What can hang from each mark:
k_548: k_218
k_413: k_386
k_218: k_71 k_308 k_386 k_400 k_548
k_382: k_218
k_386: k_218
k_746: k_754
k_71: k_218
k_400: k_218
k_754: k_548 k_746
k_308: k_218

Each row was made from one small tree. The marks that hang from a mark follow it in brackets, in the order of their numbers. Every link used is in the known rows. Write each row's tree.
Known rows:
k_413[k_386[k_218[k_71 k_308 k_400 k_548]]]: [-18 -16  10  15 -38  -9 -30   6  16  -8 -25  35   4  12 -63  25 -54   6
 -16  10]
k_746[k_754[k_548[k_218[k_386 k_400]]]]: [  2 -28   3  14 -24  -7 -29   2  43   1 -12  19  12  -2 -71   1 -30  23
 -26 -25]
k_400[k_218]: [ -4  13  13  -3 -35  -8  11   3   4  18 -11  14  -2  -4 -28   2 -26  26
 -14 -11]
k_754[k_548[k_218[k_308 k_386 k_400]] k_746]: [ -9 -12  -3   1  -7  -6 -43   7  32   1 -17  30   0  14 -57   2 -25  18
 -26  -5]
k_218[k_308 k_548]: [ -8  20   6   6 -27  -4 -16   7  15  -5 -19  30   7   5 -45  12 -48  32
 -24  -3]
k_218[k_71 k_308 k_400 k_548]: [  0   4  10  -2 -10   0 -28  13  17 -20 -36  46   7   0 -47  29 -62  20
 -13   4]
k_382[k_218]: [  3  11  16   2 -31   0   8   9  16  15  -2   3   4  -1 -32   9 -24  29
 -21  -5]
k_400[k_218[k_71 k_308 k_386 k_548]]: [-12  -4  12  -7 -40 -13 -37  11  16   4 -21  39  -8   6 -44  14 -45  30
 -24  -1]
k_308[k_218[k_71 k_386 k_400 k_548]]: [  6 -18   0 -17 -22  -6 -49  15  19  -2 -13  32   7  -9 -53  25 -50  17
 -24  -5]
k_754[k_746]: [  9  24  -1 -17 -13  -7   3  -4   8  22 -17   6  10   0 -16  -7 -26  27
  -3  -4]
k_413[k_386[k_218[k_308 k_548]]]: [-25   1   5  23 -55 -14 -17  -1  14   8  -8  19   4  17 -61   8 -40  18
 -27   4]
k_386[k_218]: [-11  10  12   7 -38  -9  11   2   6  15  -1  12  15  -2 -34   2 -28  12
 -13 -11]
k_218[k_386 k_400]: [  1  -8  12 -12 -36  11 -23   5  14   9  -8  16 -10 -18 -41   7 -43  23
  -9 -19]
k_386[k_218[k_71 k_308]]: [-21  12  17   3 -28  -8  -4   6  13   4 -15  29  19   8 -31   9 -38  16
  -8   2]
k_413[k_386[k_218[k_71 k_308 k_400]]]: [-23 -11  16   8 -37  -1 -19   1  16   1 -19  24   2   7 -50  16 -45   9
  -4   6]
k_754[k_548[k_218[k_308]] k_746]: [-11  12  -8   4   1 -17 -15   4  28   2 -18  25  19  21 -42  -7 -17  28
 -27   2]
k_413[k_386[k_218]]: [-19  -3   7   8 -57 -10   4  -5   9  22   2   1   6   2 -43  -6 -26  18
 -13  -6]
k_71[k_218]: [ -8  14  17  -1 -33   6  11   9   8  20  -3   5   4  -3 -33   2 -21  26
 -13 -12]
k_308[k_218[k_386 k_400]]: [  0  -5   6 -13 -30   5 -32   6  17  15   2  13  -1 -12 -48  14 -37  18
 -20 -16]
k_308[k_218[k_71 k_400]]: [  4   2   6 -17  -6  -1 -16  11  14   0 -15  24  17 -11 -34  21 -43  16
 -10  -3]
k_548[k_218[k_308]]: [-21  13   8   7 -34  -4  -5   7  24  -5  -4  22   8  10 -36 -11 -31  38
 -22  -8]
k_413[k_386]: [ -9   3   2  -8 -47  -1  -2  -5  14  18  -6   0  -1  -7 -35 -11 -33  38
 -11  -8]
k_754[k_548[k_218[k_71 k_308 k_386]] k_746]: [-13  -9  -8 -15  -6 -17 -41   8  35   4 -18  31  14  16 -39  -9 -22  31
 -24   3]

Which tree is each row?
[-17 -18  13  -8 -33   4 -39  14  30 -12 -12  35  -4   1 -42   1 -45  29
 -14  -9] => k_548[k_218[k_71 k_308 k_386 k_400]]
[-18   2  18 -15 -40  -5 -25   6  16  13 -15  29 -10   2 -30   5 -37  33
 -14  -4] => k_400[k_218[k_71 k_308 k_386]]
[-10  -3  15  15 -20  -8 -22  13  12 -15 -28  46  14   9 -54  33 -55   0
 -14   5] => k_386[k_218[k_71 k_308 k_400 k_548]]
[-10 -18   8  22 -22  -3 -39   2  48  -5 -16  28   9   8 -76   6 -35  25
 -29 -18] => k_746[k_754[k_548[k_218[k_308 k_386 k_400]]]]
[  1   3 -13  -3  -1 -21  -5   4  23   8 -14  17  23  10 -37 -13 -12  26
 -24  -4] => k_754[k_548[k_218] k_746]
[ -5  -3   2 -29 -30  -6 -30   8  20  18   1  15  13  -9 -29   2 -33  32
 -19  -8] => k_308[k_218[k_71 k_386]]
[ -4 -10  11  -9 -25   3 -49  13  22 -12 -27  43  -5  -3 -52  24 -62  23
 -17  -3] => k_218[k_71 k_308 k_386 k_400 k_548]
[  2   6  19  21 -20   3 -21  16  21 -10 -20  29  -4  10 -61  37 -47  16
 -29   4] => k_382[k_218[k_308 k_400 k_548]]
[  4 -35   3   2 -16 -10 -34   6  45  -6 -21  28  19  -3 -62   4 -34  24
 -20 -18] => k_746[k_754[k_548[k_218[k_71 k_386 k_400]]]]
[-14  -2  -7  -3 -15 -14 -36   4  33  10  -9  23   7  18 -47 -12 -17  31
 -30  -5] => k_754[k_548[k_218[k_308 k_386]] k_746]
[ -5 -27   8 -15 -35   0 -29  13  26  -7  -7  26   0  -9 -36  -3 -40  27
 -12 -14] => k_548[k_218[k_71 k_386 k_400]]
[  4 -21  -8  -6  -9  -9 -33   6  27   6 -13  21   4   3 -52  -3 -20  16
 -23 -11] => k_754[k_548[k_218[k_386 k_400]] k_746]
[  1  -9  -4 -22 -31 -14 -41  12  19   8  -6  26  15  -5 -43  11 -41  29
 -30  -4] => k_308[k_218[k_71 k_386 k_548]]
[ -9  10  11   0 -24 -16 -16  11  12  -4 -30  41   3  10 -39  19 -46  27
 -21   5] => k_400[k_218[k_71 k_308 k_548]]
[-10  -1   7 -13 -34  -5 -42  10  22  -3 -19  36   2   0 -42  10 -53  36
 -21  -2] => k_218[k_71 k_308 k_386 k_548]
[-24   8  22  -2 -46  13 -20   9  17  22   2  11 -11   5 -44   2 -26  32
 -19 -12] => k_71[k_218[k_308 k_386]]
[ -8   8  20  18 -22   9 -18  16  12  -5 -21  30  -5   9 -62  30 -43  14
 -22  -3] => k_71[k_218[k_308 k_400 k_548]]
[-13  -9   1  16 -57 -17  -7  -2   9  13  -4  10   8   7 -55   3 -34  15
 -24  -3] => k_413[k_386[k_218[k_548]]]
[ -7 -20   8  -3 -43   3 -24  10  23   0   2  17  -7  -8 -45  -7 -35  26
 -18 -21] => k_548[k_218[k_386 k_400]]
[  1 -12   6 -25 -22   2 -37  11  19   8  -7  22   6 -14 -40  17 -42  19
 -14  -9] => k_308[k_218[k_71 k_386 k_400]]
[  4  -1  19   9 -12  -1 -25  19  23 -16 -29  37   3   9 -53  39 -52  17
 -23  11] => k_382[k_218[k_71 k_308 k_400 k_548]]
[-16   7  11  10 -28 -16 -15  10  13  -6 -21  39  20  13 -45  19 -47  13
 -19   5] => k_386[k_218[k_71 k_308 k_548]]
[-19   8  17  -3 -48  -2 -21   2  14  20  -7  20 -17   3 -39   2 -32  32
 -20 -11] => k_400[k_218[k_308 k_386]]
[ 10  -3   0 -10  -7  -9 -27  15  14 -10 -22  35  19  -6 -47  30 -51  14
 -21   1] => k_308[k_218[k_71 k_400 k_548]]
[  3   1   7  -7 -27 -20  -5  10   7   2 -26  33   6   0 -33  13 -40  25
 -19  -1] => k_400[k_218[k_71 k_548]]
[  8 -20   6 -16 -28   0 -39  12  17  -6 -22  35  -2 -14 -46  19 -57  21
 -14  -9] => k_218[k_71 k_386 k_400 k_548]
